What can hang from each mark:
Q_153: Q_645
Q_303: Q_645 Q_867 Q_947
Q_677: Q_303 Q_957
Q_645: Q_250 Q_303
Q_947: Q_250 Q_303 Q_444
Q_867: Q_303 Q_444 Q_957
Q_444: Q_677 Q_867
Q_250: Q_645 Q_867 Q_947

Every row comes from one small tree of marks. Brackets hold a mark, then the marks that hang from it, in the order of their numbers. Every link used is in the known rows. Which tree was each row made from?
Known rows:
(Q_153 (Q_645 Q_250)): [-3.20  2.57 -0.58 -1.01  2.09 -0.17  5.41  7.43 -1.81  0.59  2.67 -6.11
  1.90  1.41 -3.02 -2.77  1.36  0.35  0.50  5.94 -1.54  0.43  6.07 -2.03
 -2.76  0.08  2.66  5.01 -6.25]
(Q_677 Q_303 Q_957): [-4.06 -3.60 -0.17 -0.65 -3.00 -1.84  3.32  2.94 -1.79  0.89  0.71  0.78
 -3.36  2.93 -1.80 -4.66 -1.75  4.36 -0.16  3.33 -0.42 -0.88 -3.48 -1.01
  1.10 -0.59 -6.10 -1.48 -1.80]
(Q_645 Q_250): [-2.64  2.70 -2.36 -2.10  1.48 -0.90  4.21  6.70 -2.40  0.98  4.12 -4.95
  1.87  2.42 -1.40 -2.20 -0.48  0.82  1.13  5.20 -1.47  1.33  3.77 -1.50
 -0.54 -2.24 -0.49  1.26 -5.35]
(Q_303 (Q_867 Q_957)): [-2.06 -0.59 -0.85 -1.39  2.02 -0.10  3.28 -0.02 -0.60 -0.26  2.64 -5.18
 -2.28  1.22  0.75 -1.36 -1.16  1.63  1.22  1.44 -1.28  1.77 -2.10 -1.62
  3.33 -0.87 -4.13 -3.50 -0.79]
(Q_303 Q_867): [-2.02 -0.10 -0.98 -0.92  0.45 -0.09  4.15  1.73  0.14  0.10  2.73 -6.83
 -0.76  2.36  0.59 -1.89 -0.43  0.09  0.69  2.57 -0.95  2.38  1.67 -1.36
 -0.93 -0.86 -2.48 -3.94 -1.64]
(Q_947 Q_250 Q_303 (Q_444 Q_677 (Q_867 Q_957))): [-2.23 -3.64 -0.73 -3.39 -0.98 -0.48 -1.02 -3.26 -0.10 -0.27  1.76 -2.07
  0.70  0.45  3.93 -0.29  0.22  1.97  2.65 -3.88  2.52 -0.80 -4.87  0.68
  1.16 -0.39  3.90 -7.50  5.28]
(Q_250 Q_645 Q_867): [-0.58 -0.16  3.16 -0.93  7.52 -0.94  3.14  2.34 -1.85  0.59  3.61 -4.40
  3.21  0.30 -1.26 -3.57 -0.18 -3.58 -0.89  3.82  0.86  4.21  3.26  0.14
 -0.21 -0.97  4.92  0.51 -4.62]
(Q_444 Q_677 (Q_867 Q_303 Q_957)): [-2.08 -3.43  1.10 -1.76  4.09  0.02 -0.04  3.33  1.59 -0.71  4.22  2.04
 -2.48 -0.13  2.83 -1.87 -4.60  0.32  2.22 -1.59  0.15  0.10 -0.74  0.27
  2.77  2.05 -3.35 -4.20  3.24]
(Q_947 (Q_250 Q_645) (Q_303 (Q_867 (Q_444 Q_677)))): [-0.86  0.34 -0.01 -2.20 -4.10 -0.11  1.62 -0.67 -0.81  0.41  0.35 -4.25
  3.41  2.63  0.30 -0.32  3.37  1.57  0.86  0.27  1.35 -1.25  2.56  0.94
  1.04 -5.03  1.26 -6.15 -1.48]
(Q_303 (Q_645 Q_250) (Q_867 Q_957) (Q_947 Q_444)): [-1.87  3.12 -3.13 -1.37  0.32 -0.79  2.57 -4.37  0.68  1.12  3.20 -6.96
 -0.98  3.36  1.00  1.73  0.19  2.48  0.78 -3.56 -1.78  0.74  1.98 -1.00
  5.17 -2.79  1.89 -2.44 -1.56]
(Q_645 (Q_303 (Q_867 Q_957) (Q_947 Q_250))): [-1.31  1.62  1.78 -4.27 -1.26  0.65  1.39  2.70 -1.29  0.83  1.13 -5.97
 -2.91  1.25  1.70  2.59 -0.85  3.92 -1.07 -0.04 -1.50  0.45 -0.50 -0.57
  2.90 -1.85 -3.76 -3.47 -2.77]
(Q_153 (Q_645 (Q_250 Q_867 Q_947) Q_303)): [-2.02  3.91  2.21 -2.84  2.13  1.08  4.71  7.21 -3.25  1.25  3.11 -5.41
  0.73 -0.05 -1.51 -2.96  1.57 -0.88  0.13  2.98 -0.47 -0.65  3.70 -1.61
 -3.30  2.85  3.25  5.50 -7.60]
(Q_303 (Q_645 (Q_250 Q_867)) (Q_947 Q_444)): [-1.69  3.98 -1.62 -1.84  3.19 -1.38  2.94 -0.48 -0.07  1.68  4.29 -6.26
  1.23  2.40 -0.20  0.30  0.19 -0.89 -0.31 -0.60 -0.36  0.90  4.88 -0.23
  0.85 -1.41  7.43 -0.83 -3.08]
(Q_677 (Q_303 (Q_947 Q_250)) Q_957): [-3.47 -2.08  0.58 -0.43 -3.88 -1.75  2.72  1.85 -1.80  1.22 -0.90  0.74
 -3.00  3.31 -2.02 -0.51 -0.32  5.99 -1.78  2.37 -1.25 -0.82 -0.70  0.11
  2.28 -2.00 -4.95 -3.49 -0.33]
(Q_444 (Q_677 (Q_303 Q_645 (Q_947 Q_250))) (Q_867 Q_957)): [-3.33 -2.56  0.42 -1.47  2.45 -0.91 -0.14 -0.61  1.84 -0.91  3.14  0.90
 -2.20  1.36  1.77  1.68 -2.75 -0.96 -0.09 -2.73  0.02 -0.43  2.65  1.18
  3.58  0.66 -1.99 -5.50  0.37]
(Q_867 Q_303 Q_444): [-1.12  1.63 -2.17 -1.38 -1.35 -0.15  1.82  7.49 -0.09  0.24  2.90 -1.22
 -1.36  2.17 -1.57 -4.10 -1.42  3.39  1.14  3.43 -0.61 -4.44  1.95  0.48
  0.67 -2.23  0.65 -4.02  2.04]
(Q_677 (Q_303 (Q_645 (Q_250 Q_867)) Q_947) Q_957): [-3.83  0.25  0.66 -1.55 -3.13 -2.43  3.01  0.20 -2.23  2.59  1.63  0.76
 -2.51  2.89 -1.77 -2.17 -0.84  3.37 -1.49  0.62 -0.82 -1.06  0.77 -0.54
  3.37 -1.50 -2.39  0.47 -5.48]
(Q_867 (Q_303 Q_645 Q_947) (Q_444 Q_677) Q_957): [-0.93  2.07 -1.09 -1.10  1.44 -0.32  0.25  2.81  2.18 -0.25  3.00  2.33
 -3.70  1.93 -1.40  0.99 -2.96  3.27  1.47 -1.80 -0.90 -6.38  1.04  1.15
  7.63 -1.19 -1.86 -5.15  2.92]
(Q_947 (Q_250 (Q_645 Q_303)) (Q_444 Q_867)): [-0.73 -1.25 -0.59 -3.48  3.31 -0.18 -0.76  1.74  0.37 -0.38  2.77 -7.08
  3.16  1.70  2.71 -1.57  0.25  0.76 -0.45  0.50  1.15  3.06  1.12  1.45
 -2.60 -2.55  7.85 -3.85 -0.57]
(Q_250 (Q_645 (Q_303 Q_947)) (Q_867 Q_957)): [ 0.10  0.16  5.72 -3.17  6.52 -0.31  1.03  1.87 -2.42  0.97  2.89 -3.11
  0.16 -0.67 -0.13 -1.37 -1.47 -1.05 -1.64  0.51  0.45  2.86 -0.04  0.24
  3.73 -0.48  2.71  2.17 -4.78]
(Q_645 (Q_250 Q_947) (Q_303 (Q_867 Q_957))): [-1.50  3.85 -1.18 -3.88 -0.85  1.08  3.46  3.86 -2.83  1.13  3.69 -4.67
 -1.09  2.27  1.13 -0.89 -0.17  2.61  1.72 -0.22 -1.76 -0.38 -1.08 -1.76
  2.24 -0.48 -5.20  0.74 -5.84]
(Q_677 (Q_303 Q_867) Q_957): [-3.89 -3.91 -0.35 -0.66 -5.34 -1.18  3.19  0.02 -1.51  1.29  0.31 -0.76
 -4.22  3.24 -0.42 -4.97 -0.93  4.51  0.03  0.84 -0.57  0.20 -3.98 -1.25
  1.53 -0.04 -7.56 -3.06 -0.88]
(Q_153 Q_645): [-2.82  0.43  0.86  0.06  3.80 -0.23  5.57  6.37 -0.02 -0.47  2.06 -6.13
  0.55  1.00 -2.78 -2.43  0.59 -0.03 -0.15  6.14 -0.87 -0.03  4.84 -1.69
 -3.69  0.42  3.05  2.24 -4.45]
(Q_250 Q_645 (Q_867 (Q_303 Q_947) Q_957)): [ 0.17 -0.04  4.37 -0.81  5.88 -0.64  2.12  1.44 -2.46  1.54  2.01 -0.69
  0.81 -0.20 -0.83 -1.74 -1.41  1.57 -0.91  0.52 -0.43  2.27  2.24  0.26
  5.24 -2.63  2.75  1.34 -1.61]
(Q_444 (Q_677 (Q_303 Q_645 Q_947)) (Q_867 Q_957)): [-3.37 -3.39  1.16 -0.94  3.04 -1.00  0.35 -0.41  2.84 -1.12  3.92  1.42
 -3.06  1.76  1.67  0.26 -3.63 -1.78  0.17 -2.99  0.24 -0.74  2.25  0.66
  3.20  1.79 -2.66 -4.39  0.52]
(Q_303 (Q_645 (Q_250 (Q_867 Q_444) Q_947))): [-1.63  5.99 -2.40 -2.16  4.45 -0.96  4.21  2.51 -1.12  0.59  5.67 -3.87
  1.77  1.88 -1.74 -1.51  0.71 -2.39  0.71  2.78 -0.39 -1.76  4.70  0.07
  0.80 -1.52  4.50 -1.27 -6.70]

Which tree is each row?
[-1.52  0.07 -1.69 -0.19  2.42 -0.20  2.03 -5.66  3.40 -0.20  2.99 -5.39
 -2.66  3.11  1.46  2.72 -0.90  0.41  1.03 -5.11 -0.63  0.10 -0.13 -0.31
  4.59  0.00 -0.08 -6.33  2.30]
(Q_303 Q_645 (Q_867 Q_957) (Q_947 (Q_444 Q_677)))
[-2.20  0.40 -0.55 -2.80 -3.48 -0.89  2.21 -2.62  0.77  0.08  2.76 -2.79
 -1.42  1.68  1.06 -1.40  0.15  1.43  2.05 -1.58  1.30 -4.53 -1.59 -0.95
  3.77 -2.97 -1.05 -5.25 -2.49]
(Q_947 (Q_303 Q_645 (Q_867 (Q_444 Q_677) Q_957)))
[-1.14  0.36 -2.06 -1.02 -0.62  0.46  0.79  7.41  1.12 -0.04  3.32  0.70
 -1.97  2.37 -1.26 -3.33 -2.10  1.41  2.39  1.20  0.09 -4.49  1.37  0.96
  1.11  0.74 -1.94 -5.31  4.25]
(Q_867 Q_303 (Q_444 Q_677))
[ 0.78  0.70  2.73  0.18  4.54  0.18  3.12 -1.13 -0.58 -0.48  3.48  0.50
  3.45  1.50 -1.61 -2.99  2.76 -4.46  1.24 -1.24  2.75 -2.45  2.13  1.74
  0.24  0.98  4.81 -3.92  1.02]
(Q_250 Q_645 (Q_867 (Q_444 Q_677)) (Q_947 Q_303))
[-3.37 -3.00 -1.11 -0.85 -6.22 -0.96  1.43  0.24 -1.00  0.83  0.69  0.12
 -4.73  3.31 -1.01 -5.83 -0.37  4.12  0.39  0.20 -0.18 -2.21 -4.54 -0.18
  2.42  1.25 -6.51 -4.74  1.64]
(Q_677 (Q_303 (Q_867 Q_444)) Q_957)
[-1.26  2.34 -0.81 -0.78  2.20 -0.28  1.35 -3.02  3.52 -0.85  3.51 -2.85
 -3.42  2.67 -0.25  2.65 -0.76 -0.51  0.52 -3.18 -0.94 -2.74  1.96  0.79
  6.36  0.14 -1.71 -7.15  1.19]
(Q_303 Q_645 (Q_867 (Q_444 Q_677) Q_957) Q_947)
[-1.01  4.34 -2.03 -3.65 -2.36  1.76  2.12  5.30 -0.79  0.65  4.47 -3.95
 -1.00  3.23  0.56 -1.80  0.66 -0.29  2.25 -1.44 -0.46 -2.54  0.76 -0.14
 -0.18  2.38 -4.13 -2.20 -2.49]
(Q_645 (Q_250 Q_947) (Q_303 (Q_867 (Q_444 Q_677))))
[-0.92  0.85  0.40 -1.81  3.84 -0.74  4.03 -5.46 -2.08  0.40  3.04 -2.06
  0.14 -0.03  0.93 -1.86  1.14  0.06  1.89 -2.91  1.88 -2.37 -4.98 -0.70
  2.51 -0.23  6.21 -3.59  0.08]
(Q_250 (Q_867 Q_957) (Q_947 (Q_303 Q_645) Q_444))
[ 0.05 -0.58  1.82  1.22  6.20  0.17  2.31 -0.45 -0.45 -0.53  3.36  2.75
  0.81  2.25 -2.97 -4.03  1.52 -4.01  0.61 -1.20  1.70 -1.29 -0.23  2.43
  1.86  3.76  1.49 -3.87  2.01]
(Q_250 Q_645 (Q_867 (Q_444 (Q_677 Q_303 Q_957))) Q_947)
[-2.69  1.21 -3.12 -3.21 -3.67 -1.78  3.62 -0.52 -1.02  1.64  2.95 -6.18
  2.60  3.14  0.92 -3.01  0.91  2.92  1.99  0.21  1.39 -2.31  0.43 -1.89
 -1.47 -5.53  6.05 -0.86 -4.11]
(Q_947 (Q_303 (Q_645 Q_250)) Q_444)
[-3.03 -1.50 -2.11 -1.01 -4.05 -0.24  1.70  1.02 -1.15 -0.25  1.43 -2.66
 -3.42  2.93 -0.68 -4.40 -0.77  2.19  0.85 -0.14 -0.67 -2.20 -1.54 -0.56
  3.24 -0.18 -4.19 -4.21  1.12]
(Q_677 (Q_303 (Q_867 Q_444 Q_957)))
[-1.32 -0.62  1.72 -3.30  0.77  0.02  0.63  3.92  1.23  0.15  3.43 -5.68
 -1.98  1.72  2.39 -1.01 -1.99  0.82 -0.93 -0.39  0.29  0.38  1.15 -0.14
 -2.72  0.70  2.35 -2.61  0.35]
(Q_645 (Q_303 (Q_947 (Q_444 Q_867))))
[-1.97  0.69 -2.55 -0.97 -2.73 -0.02  4.13 -1.12 -1.37  1.27  2.61 -1.86
  0.88  3.78  0.45 -2.17  2.01  2.42  3.45 -2.42  0.32 -1.29 -2.23 -1.11
  0.31  0.47 -2.15 -2.59  1.02]
(Q_645 (Q_250 (Q_947 (Q_303 Q_867) (Q_444 (Q_677 Q_957)))))
[-1.67  4.02 -3.85 -1.23  0.23 -0.07  3.03 -0.88  1.84  0.23  4.80 -2.22
 -0.91  3.74 -0.85 -0.90  1.19 -0.75  2.33 -1.36 -0.57 -3.12  1.13  0.41
  2.99  0.62 -2.70 -5.34 -2.46]
(Q_303 (Q_645 (Q_250 Q_947)) (Q_867 (Q_444 (Q_677 Q_957))))
[-4.17 -4.86  0.79 -1.43  0.85 -1.53  0.51  0.15  2.55 -0.31  3.88  2.55
 -3.20  1.96  1.67 -3.19 -3.52 -1.28  0.50 -1.19  1.20 -0.31 -1.10  0.45
  0.41  2.73 -3.91 -4.57 -0.60]
(Q_444 (Q_677 (Q_303 Q_645) Q_957) Q_867)
[-4.09  0.22 -0.71 -0.93 -3.94 -2.61  3.55  1.25 -1.30  2.06  1.28  0.37
 -2.44  4.16 -2.23 -1.45 -0.88  5.05 -1.33  1.59 -1.50 -1.79  1.86 -0.92
  2.85 -3.23 -4.12  0.50 -5.73]
(Q_677 (Q_303 (Q_645 Q_250) Q_947) Q_957)
[-2.53 -3.98  1.95 -0.45  3.27 -0.44 -0.58  0.07  1.53 -1.14  2.42  1.40
 -0.89  1.83  1.25  0.71 -2.21 -1.01 -0.18 -2.52  0.13  1.25  2.63  1.60
  3.35  1.02 -2.27 -4.49  2.34]
(Q_444 (Q_677 (Q_303 (Q_947 (Q_250 Q_645)))) (Q_867 Q_957))
[-3.73 -4.32 -0.13 -0.23 -0.84 -0.80  2.21  3.12 -0.21  0.23  1.81  2.11
 -3.39  3.00 -1.36 -3.00 -2.45  0.82  1.32  0.93  0.46 -0.97 -3.39 -0.46
  1.11  2.62 -7.77 -3.22  0.77]
(Q_444 (Q_677 Q_303 Q_957))
[ 0.61  1.56  3.76 -1.46  7.42  0.46  4.20  2.94 -1.86  0.30  3.69 -3.43
  2.55  1.10 -0.76 -2.28  0.67 -3.11 -0.96  1.90  0.86  1.73  2.35  0.30
 -1.55 -0.32  3.76  0.52 -5.75]
(Q_250 (Q_645 Q_303) Q_867 Q_947)
[-3.48 -2.49 -1.54 -1.03 -3.31 -0.45  3.18  0.88 -1.78  0.28  1.03 -3.36
 -2.86  2.88 -0.15 -3.39 -1.37  2.62  0.56  0.70 -1.11  0.14 -1.27 -1.65
  2.51 -1.45 -5.29 -2.56 -1.49]
(Q_677 (Q_303 (Q_867 Q_957)))
[-1.47  3.55 -0.78 -3.62  0.85 -0.21  0.84  5.22 -4.22  1.85  4.12 -1.04
 -0.50 -0.32 -0.79 -4.41 -1.23  1.77  1.99  1.26 -0.67 -1.08 -0.93 -0.05
  5.04  0.50  1.24  0.72 -1.12]
(Q_645 (Q_250 (Q_867 Q_303 Q_444 Q_957)))
[-1.77 -2.56 -1.85 -1.37  1.55 -0.47  1.05  1.99  1.52 -0.05  3.69 -4.14
 -0.37  1.69  2.89 -4.45 -2.14  1.55  1.39 -0.53  0.57  0.92  0.19 -0.07
 -2.64 -0.03  4.99 -4.36  4.59]
(Q_947 (Q_444 (Q_867 Q_303)))
[-4.35 -2.13 -0.96 -1.18 -2.36 -2.52  3.64  1.56 -0.88  1.05  1.57  0.03
 -3.01  3.25 -1.80 -3.73 -1.96  4.14 -0.69  3.25 -0.37 -1.97 -1.99 -1.21
  1.48 -3.12 -4.07 -1.18 -5.90]
(Q_677 (Q_303 Q_645) Q_957)
[-2.13 -3.02  0.98 -1.36  2.45  0.12  0.82  4.82  2.44 -0.27  4.51  0.45
 -1.21  1.06  2.68 -2.32 -3.80 -1.13  1.60 -0.34  0.55  0.45  3.09  0.37
 -1.27  2.01 -1.75 -4.85  2.58]
(Q_444 Q_677 (Q_867 Q_303))
[-2.78 -0.12 -1.83 -3.68 -2.76 -1.94  1.81 -2.04  0.34  1.09  4.23 -5.42
  2.54  2.07  3.51 -3.58  0.27  1.40  1.60 -1.56  2.02 -1.36  1.18 -1.07
 -2.41 -3.76  7.86 -1.91 -2.80]
(Q_947 (Q_303 (Q_645 Q_250)) (Q_444 Q_867))
[-1.64  0.90 -0.54 -1.87  0.25 -0.26  3.29 -0.77 -3.21  1.89  3.38 -0.62
  1.03  1.61  0.40 -3.37  1.72 -0.23  3.01 -2.43  1.50 -0.45 -3.73 -0.49
  0.68  2.86  1.41 -1.38  1.11]
(Q_645 (Q_250 Q_867 (Q_947 Q_303 (Q_444 (Q_677 Q_957)))))
[-0.59 -1.23 -1.80 -2.44  1.37  0.99 -0.03  1.08  0.38  0.15  1.73 -6.92
  2.15  3.20  1.29  0.03  0.84  0.23  1.31 -1.70  1.15  2.41 -0.84  1.03
 -0.89 -0.82  2.29 -5.12  0.77]
(Q_947 (Q_250 (Q_645 (Q_303 Q_867))) (Q_444 Q_677))
[-2.95 -2.38  1.24  0.17 -2.61 -1.93  2.80  1.35 -1.83  1.11 -1.02  0.62
 -1.19  3.80 -2.53 -0.69  0.30  5.65 -2.23  2.41 -1.15  0.12  1.07  0.49
  2.39 -3.47 -3.83 -2.15 -1.73]
(Q_677 (Q_303 (Q_947 (Q_250 Q_645))) Q_957)
[-0.74  1.07  0.80 -0.91  1.96 -0.56  2.58  3.65 -1.84  0.80  0.14 -0.86
 -0.02  1.60 -1.26  2.28 -1.43  7.28 -0.46  2.07 -2.49 -0.43  2.79  0.03
  6.03 -6.54 -1.26 -1.39 -0.85]
(Q_867 (Q_303 (Q_947 (Q_250 Q_645))) Q_957)
[-0.75  1.82  2.50 -4.60  1.62  0.75 -0.83  4.89 -1.15  0.40  2.48 -2.48
 -2.98 -0.06  0.29  1.59 -1.37  0.18 -0.61 -0.30  0.23 -1.62 -1.17  1.22
  3.11  1.91 -0.62 -4.12 -0.09]
(Q_645 (Q_303 (Q_947 (Q_250 (Q_867 (Q_444 Q_677) Q_957)))))
[-1.54  1.06 -0.39 -1.59  3.90 -1.11  1.19 -2.96  1.35  1.05  2.52 -3.35
 -0.80  1.73  0.10  3.19  0.05 -0.24 -0.53 -1.99  0.63  0.60  0.39  1.36
  2.29  0.25  4.94 -6.55  0.85]
(Q_303 Q_645 (Q_947 (Q_250 Q_867) (Q_444 (Q_677 Q_957))))
[-3.45  0.35 -0.88 -0.16 -1.77 -1.84  4.55  2.63  0.27  0.57  1.87 -3.63
 -1.08  4.33 -1.83 -0.13 -1.16  1.83 -1.86  2.70 -1.14 -1.66  6.94 -0.95
 -0.32 -4.45 -0.35 -1.67 -5.35]
(Q_677 (Q_303 Q_645 Q_947))
[-1.21  2.53 -0.64 -3.29  3.34 -0.27  1.01  3.68 -2.67  0.23  2.78 -4.29
  0.66 -0.56 -0.98 -1.06  0.85 -1.13 -0.31  4.04  0.37  0.30  0.73  1.45
  0.90  0.05  4.72 -5.63 -0.15]
(Q_947 (Q_250 (Q_867 Q_444)))
[-2.26 -5.03  0.21 -2.39  0.09 -0.60 -0.14 -3.21  1.37 -0.57  3.04 -1.56
 -0.60  0.74  4.00 -3.21 -1.25  0.12  3.22 -4.75  2.89 -1.13 -5.26 -0.31
  0.36  1.76  2.68 -5.35  5.73]
(Q_947 Q_303 (Q_444 Q_677 (Q_867 Q_957)))
[-1.54  5.46 -4.11 -1.81  1.76 -0.26  3.29 -1.36  0.19 -0.28  4.76 -4.03
 -0.61  2.62 -0.79 -0.51  1.04  1.02  2.07 -0.67 -1.59 -2.99  1.17 -0.30
  5.46 -2.19 -0.29 -3.64 -4.04]
(Q_303 (Q_645 (Q_250 Q_947)) (Q_867 Q_444 Q_957))
[-3.71 -3.62  1.46 -1.12  0.06 -1.45  0.08 -0.67  2.61 -0.05  2.64  2.49
 -2.93  2.32  1.60  0.31 -2.33 -0.01 -0.69 -2.02  0.54 -0.17  1.56  1.41
  1.40  1.52 -3.20 -6.17  0.46]
(Q_444 (Q_677 (Q_303 Q_645 (Q_947 Q_250)) Q_957) Q_867)
[-1.38 -0.17  1.93 -2.88  3.27 -0.31  2.11  3.18 -3.45  1.52  2.83 -0.97
 -2.24 -1.42  0.28 -3.45 -2.87  1.84  0.88  1.50 -0.18  0.78 -2.70 -0.79
  4.37  0.19  0.41 -0.69 -0.65]
(Q_250 (Q_867 Q_303 Q_957))
